What can hang from each mark
k240: k220 k294 k449
k309: k220 k517
k220: k115 k240 k309
k450: k547
k294: k240
k517: k309
k115: k220
k449: k240 k450

In the rows, 128 means zero.
Known rows, with every way that one mark hangs from another
k449[k240 k450]: [163 107 161 173 165 108 135 116 154 100 163  93 131 155 121 140 149 110
  75 149 110 127 143 217 138 141 134 164 154 184 111 117  93 120 125 141
 117 118 151 124 126 152 131 101 147 112 144 153 120  78 114 138 171]
k294[k240[k220[k309]]]: [132 122 150 131 150 163 110 123  98 107 152 142 111 145 113 130 141 117
  78 149  69 104 110 129 145 123 139 161 164 161 110 142 131  88 106 131
 133 115 131 155 144 139 140 147 118 112 108  97 178 169 112 150 112]
k449[k450]: [139 139 139 192 170  92 136 129 159 102 159 128 104 148 121 168 147 113
  62 166 107 153 136 186 125 139 141 123 142 151 115 118  90 100 136 160
 131 115 149 136 113 140 111 108 151 129 148 140 119  95 147 126 167]
k240[k220[k309[k517]] k294 k449]: [152  95 153 127 107 167 124 135 155 168 142 213 127 140 121  91 109 118
 147 141 100  95 118 156 146 122 123 108 149  79 133 187 124 124 109 153
 208 118 113 157  96  85 172  92  91 137 108  77 156 136 163 113 137]
k240[k220[k309]]: [123 128 141 159 106 145 119 107 131 108 155 137 102 142 111 139 166 109
 101 147  83 106 113 113 130 114 145 124 178 122 121 175 109  94 105 155
 164 138 122 159 152 132 125 135 124 115 107 114 167 151 128 123 137]
k517[k309]: [111 138 148 154 144 102 142 105 153 125 155 132 153 153 104 154 123  88
  95 155  85 159 129 128 141 126 133 112 138 226 110  98 126  59 141 170
 165 107 139 181 145 115 120 120 138 141 133 137 140 121 162 112 120]
k309[k220[k115] k517]: [123  75 138 126  87 121 149 130 106 146 174 132 117 123  93 102 118 118
  55 150 132 183 138 128 132 147 157  76 162 178 176 131 136  89 129 172
 142 119 111 154  98  23 109  98 120 127 161 117 203 128  77 152 104]
k115[k220[k240[k449]]]: [200  65 108 161 111  94 113 125 139 119 116 169 169 133 158 125 163 126
  49 121 105  83 133 118 134 146 142 141 137 121 107 149 143 204 123 180
  97 114 139 158 127 105  99 159 118 120 132 140 126 140 136 136 116]
k115[k220[k240[k449] k309[k517]]]: [141  76  98 151  89 125 132 137 127 147 113 176 172 124 146  76 138 116
  83 116  96  82 136 116 142 160 143 136 171 148 123 173 141 143 131 183
 108 115 106 168 120  94  85 123  83 109 140 103 167 119 113 155 108]
k449[k450[k547]]: [153 131 146 188 132  95 127 117 166  91 165 107 116 150 125 196 128 120
  89 135 132 165 147 148 139 117 131  90 136 130 110 106  99  89 126 158
  84 115 164 119 146 139 131 127 140 119 149 159 127  61 119 125 167]
k294[k240[k220[k309] k449[k450]]]: [139 145 160 140 153 167 122 164 131 115 115 163 122 151 144  99 174 148
  78 130  98 118 127 180 146 132 135 180 177 135 111 136 122 125 113 115
 154 120 140 134 113 132 118 154 109 145 108  86 125 124 135 138 161]
k240[k220 k449]: [184 115 144 140 117 134 120 130 157 133 128 182 140 151 133 144 165 135
  91 128 116  85 127 134 137 124 145 110 132 107 108 173 143 145 100 151
 171 119 135 173 121  94 165 134 137 162 109 132 126 157 176 118 148]
k220[k240]: [163 110 107 170 107  95 120 117 133 133 154 136 126 153 136 155 147 125
  59 146 100 112 119 142 133 145 154 137 123 157  89 128 116 124 131 175
 103 106 124 163 119 113 121 126 139 100 129 156 146 115 130 142  98]
k309[k220[k115 k240] k517]: [120  77 118 128  56 120 147 142 103 164 168 137 127 136 111  90 103 134
  51 140 137 173 137 130 135 165 167 107 150 180 150 132 139 123 132 180
 118 134 107 151  98  28  80 101 110  91 158 124 196 128  67 179  81]
k294[k240[k220[k115] k449[k450]]]: [178 124 136 120  93 143 123 176 130 122 111 167 127 152 129 113 144 166
  45 120 116 132 123 204 145 125 132 160 158 127 114 131 133 137 124 107
 131 124 152 118  83  96 127 159 109 133 128 114 116 113 111 136 148]
k449[k240 k450[k547]]: [171 110 166 179 152 104 126 108 163  99 168  89 148 160 114 173 129  99
  99 135 139 140 166 183 142 131 132 142 129 158 109 112  96 121 118 149
  78 114 170 103 159 148 131 106 138 114 151 171 107  48 104 144 196]
k309[k220]: [125  87 141 154 146 115 143 118 127 108 169 136 127 127 104 143 141 110
  70 154 110 160 128 125 128 150 157  92 140 173 156 137 132 103 120 186
 141 119 140 166 127  96 113 128 143 146 160 142 157 139 132 136 122]
k449[k240[k220[k309]] k450]: [149 129 167 163 123 149 137 125 135  84 150 109 115 153 105 118 159 104
 100 146  99 114 124 204 147 127 123 165 175 144 107 147  69 123 104 130
 152 152 139 118 154 145 109 123 110 110 114 123 123  86 114 140 192]
k115[k220[k240[k449] k309]]: [158  85  97 164  87 125 125 133 131 112 109 159 171 128 148 100 173 118
  72 117  95  86 123 100 129 144 143 148 153 123 107 150 136 167 136 181
  92 118 118 161 152 115  86 163  98 126 120 131 129 122 110 142 119]
k220[k115 k240 k309[k517]]: [123 107 111 146  41 142 140 138  97 174 167 110 113 132 123  79 133 124
  69 149  99 140 126 120 132 133 153 142 167 166 122 129 127  89 142 171
 120 135  78 151 126  73  84 113  96  70 124 131 193 117  52 173  91]
k220[k240[k294]]: [177  99 114 169 107 115 111 123 147 145 171 161 111 156 150 145 111 119
  93 168  96 108 113 165 128 136 113 125  93 124  92 144  93 143 134 173
 129 112 140 141 102 113 142 122 119 101 139 158 142 122 147 125  98]
k220[k309[k517]]: [104 123 136 155 134 126 139 120 127 143 171 140 111 137 102 125 130 104
 104 149  86 147 126 142 131 142 153 116 170 170 140 146 120  53 133 184
 154 113 109 168 135 121 120  81 116 131 143 110 201 122 123 164 129]
k450[k547]: [155 122 141 174 129 110 122 104 154 102 170 118 143 138 116 194 117 101
  99 138 101 146 140 114 139 112 145  84 128 137 126 117 132  90 123 180
 100 114 158 150 149 123 139 129 148 133 148 170 159 122 125 135 150]
k449[k240]: [165  93 151 164 155 113 138  95 141 115 173 106 146 151 112 143 142  97
  85 144  97 100 136 190 144 129 140 161 133 170 116 126 130 127 128 158
 116 121 135 153 162 133 155 117 138 126 133 167 143 113 128 146 161]
k309[k517]: [148 105 131 166 147 106 129 101 145 140 174 144 115 145 113 150 121 111
  86 142 104 125 130 159 132 150 157 104 146 170 140 146 124  63 127 178
 128 103 132 173 103  91 152  72 140 121 150 127 191 122 142 139 113]
k517[k309[k220[k115 k240[k294]]]]: [ 79 104 137 118  37 130 141 139 118 151 149 132 125 147 101  98  90 106
  95 166 106 186 121 116 141 136 104 106 106 199 134 110 118 129 155 176
 169 141 119 130 131  45  63 157  85 106 130 139 115 117  89 121  86]

Rows
[125  97 146 133  50 161 127 141 118 147 161 155  95 139 106  93 102 118
 115 166  84 118 103 138 141 115 105  91 151  95 145 171 113 104 114 141
 208 144 106 129 109  64 140  91  80 107 111  80 187 148  97 132 121]
k240[k220[k115 k309[k517]] k294]
[200 118 149 120 172 156 108 131 137 138 120 201 139 153 141 131 157 143
  69 120  99  86 117 160 149 134 145 151 135 138 109 146 150 140 113 132
 135 108 147 167 109 115 161 159 121 155 113 115 147 157 148 137 124]
k294[k240[k220 k449]]
[183 129 107 173 103 117 137 148 165 139 123 148 134 152 155 131 164 138
  55 125 125 115 135 191 128 145 143 159 134 130  93 122 101 171 134 159
 114 115 132 143 105 121  97 132 135 113 138 151  97  88 139 148 159]
k220[k240[k449[k450]]]
[178 116 156 178 114 121 124 137 195 121 138 158 140 152 145 169 104 122
 115 144 137 150 145 162 131 106 107  96  98  68 101 121 108 150 139 165
 118 109 161 108 110 124 149 126 119 148 156 160  81  66 149 120 189]
k240[k294 k449[k450[k547]]]
[174 118 141 153 188 126 125 151 135 124 123 164 139 143 146 131 149 139
  43 136 118 134 131 219 136 151 145 159 146 158 105 110 125 133 138 147
 108  84 161 147 100 142 123 144 133 143 139 123 110 103 140 147 158]
k294[k240[k449[k450]]]
[187 123 119 168 116 114 115 158 171 146 126 170 124 155 161 128 137 143
  84 143 130 115 134 204 128 141 111 146  98  68  79 142  98 198 143 165
 138 114 147 128  88 101 126 118 105 123 131 146  79  73 153 125 145]
k220[k240[k294 k449[k450]]]
[146 116 137 132  43 158 136 170 135 128 129 149 135 138 135 107 162 132
  85 135 101 108 126 116 134 107 146 126 167  88 130 142 157 147 112 146
 172 148 100 162 154  93  94 161  97 144  94 116 134 150 108 134 153]
k240[k220[k115 k309] k449]
[152 124 123 171  92 139 132 170 146 140 129 161 129 142 153  98 146 134
 105 157 114 118 130 185 135 132 113 149 128  78  92 146  93 184 144 165
 138 126 124 124 123 136  97 122  88 113 124 133  73  72 132 127 150]
k220[k240[k294 k449[k450]] k309]
[152  87 167 128 134 154 137 114 134 134 163 132 129 147  94  90 135 103
 116 133 103  84 128 165 146 147 146 171 173 183 121 166 118  98  95 140
 175 136 108 154 150 103 140  84 110 121 121 105 198 121 118 152 142]
k449[k240[k220[k309[k517]]]]
[127  66 106 148  95 132 112 123 130 133 144 171 127 134 140  96  94 104
 112 150  79 106 113 119 135 151 100 117 152 128 129 170 109 115 135 175
 134 118 123 135 111 112 109  99  78  95 143  99 185 111 109 134  84]
k115[k220[k240[k294] k309[k517]]]
[128  88 153 116  61 162 132 131 104 140 164 113 131 142  88  72 115 106
  98 133 103 105 125 153 157 121 137 153 171 165 140 152 128 103  99 138
 171 158  91 127 150  82 115 100  93 102 118 105 198 114  74 157 144]
k449[k240[k220[k115 k309[k517]]]]
[154  65 126 121 101 146 140 143 155 185 141 211 134 133 142  69  94 124
  86 140 133 126 134 159 141 166 133 116 104 133 136 170 134 171 133 193
 156 106 127 162  81  44 124  92  98 126 142 119 149 110 135 148  94]
k309[k220[k240[k294 k449]] k517]
[128 113 113 169  39 151 134 141  93 150 161 105 123 133 122 106 154 126
  54 139  88 128 121 115 125 122 145 146 158 133 111 125 115 121 138 178
 118 146 100 145 158 113  68 143 104  79 114 153 150 120  53 166 116]
k220[k115 k240 k309]
[119  67 103 158 106 109 130 101 106 131 145 144 147 122 126 103 125 107
  76 131  76 109 126 108 140 155 143 135 185 189 122 163 117 106 136 175
  95 110 116 155 125 102  90 105  87  85 138  94 203 111 101 153  88]
k115[k220[k240 k309[k517]]]
[134 119 150 153 114 154 112 113 140 112 152 169 100 146 130 141 127 103
 122 172  86 101 105 136 133 104 103 103 134  90 104 171 104 121 109 155
 203 148 126 141 144 123 139 126  99 125 111 110 149 145 152 110 134]
k240[k220[k309] k294]
[189 100 178 154 140 141 126 113 180  85 156 121 124 169 120 165  89 109
 134 159 125 105 138 212 148 117 100 116 104  97  97 133  89 163 105 135
 137 125 183  86 120 137 160 114 103 102 138 139 103  66 144 120 194]
k449[k240[k220 k294] k450[k547]]
[156 119 181 156 114 156 126 121 150  83 154  87 146 157  94 135 147 100
 125 131 116 119 146 163 154 115 127 158 153 141 110 139  86 116  90 134
 136 148 148 104 177 147  99 134 110 102 123 141 127  69  90 141 206]
k449[k240[k220[k309]] k450[k547]]
[128 111 162 145  71 143 148 138 121  99 152  81 117 149  97 107 160 118
  82 142 107 122 133 181 148 113 124 161 177 137 123 129  80 133 116 113
 168 161 119  94 163 111  77 142  93 100 111 124 120 101  60 136 194]
k449[k240[k220[k115 k309]] k450]
[174 127 147 179 125 112 141 131 183 112 143 147 147 144 133 174 137 124
  86 126 141 151 160 151 133 121 142 103 124 121 114 113 118 130 130 162
  91 115 159 132 139 125 133 131 136 142 154 166  98  63 135 141 195]
k240[k449[k450[k547]]]
[189  99 116 145  38 127 118 155 133 156 141 181 131 152 156 112 113 147
  65 155 121 102 123 148 130 115 122 123  93  84 103 132 143 192 140 169
 123 135 115 137 119  84 119 143  92 103 118 169 104 104 110 133 109]
k220[k115 k240[k294 k449]]
[ 87 108 126 123  44 121 141 138 111 141 154 114 140 140  96 122 112 111
  67 148 114 187 141  96 144 142 138 126 135 221 133  94 128 110 146 180
 145 131 107 153 145  36  33 165 105 114 140 150 144 135  75 140  99]
k517[k309[k220[k115 k240]]]
[187 111 140 113  88 146 119 149 111 132 119 173 131 144 131 119 140 153
  48 120 111 104 125 144 148 121 150 151 150 129 118 138 164 142 117 128
 132 108 133 147 109  91 136 165 107 130 105 112 144 160 117 145 115]
k294[k240[k220[k115] k449]]
[180 112 135 173 144 111 128 150 183 121 138 167 119 146 159 134 127 129
  84 163 116 128 131 212 130 125 106 128 111  73 110 141 113 152 143 159
 163 116 143 132  97 119 150 110 120 152 145 147  79  83 175 104 170]
k240[k294 k449[k450]]
[111  78 115 165 135 110 134 107 115 107 156 143 147 118 119 114 122  98
  98 143  70 124 129 110 139 145 136  94 190 179 150 151 136  77 133 171
 128 110 127 155 129 117 115  99 100 128 151  91 203 134 122 130 118]
k115[k220[k309[k517]]]
[161 114 139 117 108 141 113 134  85 109 152 154 116 151 115 131 127 129
  57 140  89 105 107 150 154 122 133 138 147 140 120 143 138 101 117 132
 132 123 142 135 109 101 135 159 104 115 121 112 186 165  92 132 105]
k294[k240[k220[k115]]]
[143  96 107 166  96 115 138 145 137 105  98 143 137 134 155 103 169 127
  61 122 107 104 143 138 135 140 127 154 179 128 101 145 100 185 141 168
 114 125 128 130 149 128  50 156  91 127 128 120 104  90 124 143 159]
k115[k220[k240[k449[k450]] k309]]
[184 124 147 129 163 139 119 150 148 117 112 183 126 149 139 136 156 147
  59 116 118 107 130 204 151 138 134 164 152 143  97 134 133 131 112 123
 146 100 161 140  90 131 137 148 116 137 119 100 123 126 159 141 155]
k294[k240[k220 k449[k450]]]
[133 107 105 135  22 148 134 165 110 195 138 151 145 130 146  72 141 137
  57 127 116 115 135 120 137 138 158 151 167 146 121 134 141 147 140 178
 124 132  81 160 123  71  74 106  85  98 119 117 163 105  65 179 110]
k220[k115 k240[k449] k309[k517]]
[124 117 141 132 119 143 123 113 137 138 158 152 116 141 108 115 133 111
 121 139  98 114 117 130 144 123 150 107 182 149 128 186 113  53 108 152
 183 123 112 166 133  97 141  90 115 125 115  79 204 152 128 142 128]
k240[k220[k309[k517]]]
[142  76 112 114  49 134 145 156 116 178 142 165 149 119 123  68 121 143
  50 116 151 153 144 130 142 159 158 122 150 160 154 138 157 164 137 180
 129 123  96 159  78   4  78 116  99 109 146 131 166 122  70 186  88]
k309[k220[k115 k240[k449]] k517]
[133  70 130 125 113 130 130 124 142 172 172 176 111 145 118  99  79 127
  87 170 128 151 129 163 136 165 124 110 111 152 143 154 110 123 134 191
 147 121 134 144  66  49 124  92 106  99 152 132 188 121 115 151  69]
k309[k220[k240[k294]] k517]
